Each row was made from one walk, in order. Every step used is in the known rows, and no mark comes twice. Write each row's walk.
In the rows, zero is written as 128.
Known rows:
A Z W: [115 127 125 134 135 116 119 114 166 114 142  82 131  98  99 116 110 125
 115 120]
G Z W: [100 128 147 133 141 119 113 124 104 100 141 102 129 128  94 112 102 112
 125 103]
U G Y: [124 123 143 138 134 111 110 125 168  95 131 104 133 122  92 136 146 147
 136  85]
U G A: [124 134 134 131 142 142 119 133 130 120 124 162 138 104  98 123 123 135
 139  67]
W Y U: [138 154 139 126 139 123 125 128 118 166 138  75 136 149  57 138 126 127
 150 167]
A G Y: [128 136 140 140 132 108 121 118 247  94 126  88 131 122 101 157 151 155
 163  89]
U G: [132 113 129 131 127 129 125 130 136 129 125 131 134 112  99 117 140 141
 126 112]
Z A G Y U: [127 169 147 135 161 114 104 132 166 124 137  63 131 123  69 155 133 142
 111  83]
Z A: [124 149 118 125 138 140 118 137  93 155 128 122 127 124 138 128 110 122
  84 101]
Y U G Z W: [108 126 164 133 156 115 100 132  67 106 149  87 135 118  23  99 112 117
 120 111]
A G Z W Y: [116 140 140 140 134 116 124 116 227 125 128  54 142 125  47 133 117 141
 177 115]
G Z A: [108 143 141 130 145 137 117 127  80 140 127 107 124 132 105 118 104 104
  84  91]
G Y: [120 138 142 136 135 110 114 122 159  94 137 100 127 138 120 146 135 132
 138 101]
Z W Y A G: [119 162 113 140 141 129 123 136 223 173 137  83 147 101  94 135 103 154
 173  94]
W Y Z A G: [121 159 122 129 115 160 138 121 191 167 121  55 132 109  70 137 118 137
 126 117]
Z W: [115 135 124 128 134 123 115 135 115 113 141 115 132 120 127 122 109 131
 124 114]
Y A G: [125 144 124 139 141 136 133 136 204 158 124 129 135  94 124 128 124 146
 151  88]
Y A: [117 145 125 134 141 139 127 140 116 162 135 144 130 112 144 119 109 123
 124 103]
W Y: [135 140 123 129 123 127 132 121 159 158 126  93 136 142  99 138 125 134
 154 146]
A Z G Y U: [137 136 165 137 141  92  91 100 176 116 141  18 131 105  32 154 131 143
 111 115]
Z A G: [132 147 117 130 137 136 124 134 176 152 117 109 132 105 118 138 127 145
 110  91]

Write each row's walk:
[108 141 140 134 135 119 117 118 138 130 140  67 137 143  66 123 100 117
 154 124] : G Z W Y
[122 166 139 130 160 132 102 138 108 144 148  99 150 115  22 127 101 136
 160  93] : Z W Y U G A
[123 151 158 133 151 105 108 126 115 101 148  83 127 144  78 145 133 124
 129 122] : G Y U
[117 140 133 127 105 150 141 114 143 143 132  74 128 133  79 128 119 120
 147 157] : W Y Z
[106 148 128 134 147 127 115 116 157 107 142 117 135  91  96 123  94 120
 128  74] : G A Z W
[123 155 143 127 112 158 116 108 146 153 126  76 138 106  56 148 101 137
 151 102] : W Y Z G A
[133 160 144 130 152 138 116 132 117 156 134 113 146 124  22 134 122 134
 163 108] : W Y U G A
[108 155 138 141 149 120 113 133 147 127 142 115 129 122 135 138 115 127
 132  73] : G Y A
[103 142 123 139 147 126 118 125 154 145 150  98 133  82 116 108  90 120
 111  92] : Y A Z W
[121 120 151 139 134 122 132 115 203 110 116 101 129 120  77 127 137 133
 156 109] : A G Z
[ 97 144 142 144 152 127 117 132 178 130 137 105 136  95  90 113  98 130
 146  65] : Y A G Z W
[125 152 136 132 144 111 116 114 153 150 152  31 139 118  27 127 106 124
 138 157] : A Z W Y U
[124 120 144 125 101 145 117 113 117 130 128  78 126  99  89 131 119 137
 109 127] : Y Z G
[141 140 140 129 139 124 123 130 124 164 135  79 142 132  28 127 137 140
 150 153] : W Y U G
[132 132 138 126  96 146 121 107 152 156 125  42 134 114  60 142 117 144
 137 147] : W Y Z G
[116 141 159 131 161 132 105 135  46 149 135  94 130 120  35 106 114 109
  78  98] : Y U G Z A
[119 154 157 138 149 111 115 120 178 132 141  38 142 133   4 131 114 133
 172 133] : A G Z W Y U
[123 126 135 136 140 134 124 113 180 122 124 131 137  82  69 117 125 130
 131  71] : U G A Z
[ 95 152 136 146 153 108 105 119 186 114 156  70 132  91 109 126  96 124
 118  62] : G Y A Z W
[112 127 143 133 145 137 112 130  91 142 124 110 130 114  78 107 115 116
  84  74] : U G Z A
[106 122 155 136 117 133 119 116 143  82 140  84 125 110  70 124 139 131
 127  95] : U G Y Z
[126 141 152 134 157 131 116 116 131 128 137 114 137  88  26 116 124 124
 126  94] : Y U G A Z
[113 160 124 135 140 128 118 110 193 139 141  82 143 105  67 134  92 125
 156  94] : G A Z W Y
[131 157 117 140 135 136 138 131 233 184 122  96 143 109  98 140 123 152
 177 108] : W Y A G
[122 146 117 130 129 122 119 128 149 146 140  80 140 134  97 134 107 136
 150 134] : Z W Y
[109 126 145 139 137 115 119 120 186  96 131  89 134 110  75 120 118 134
 151  94] : A G Z W
[110 133 130 136 146 129 110 119 165 110 138 119 141  73  69 112 105 132
 127  58] : U G A Z W
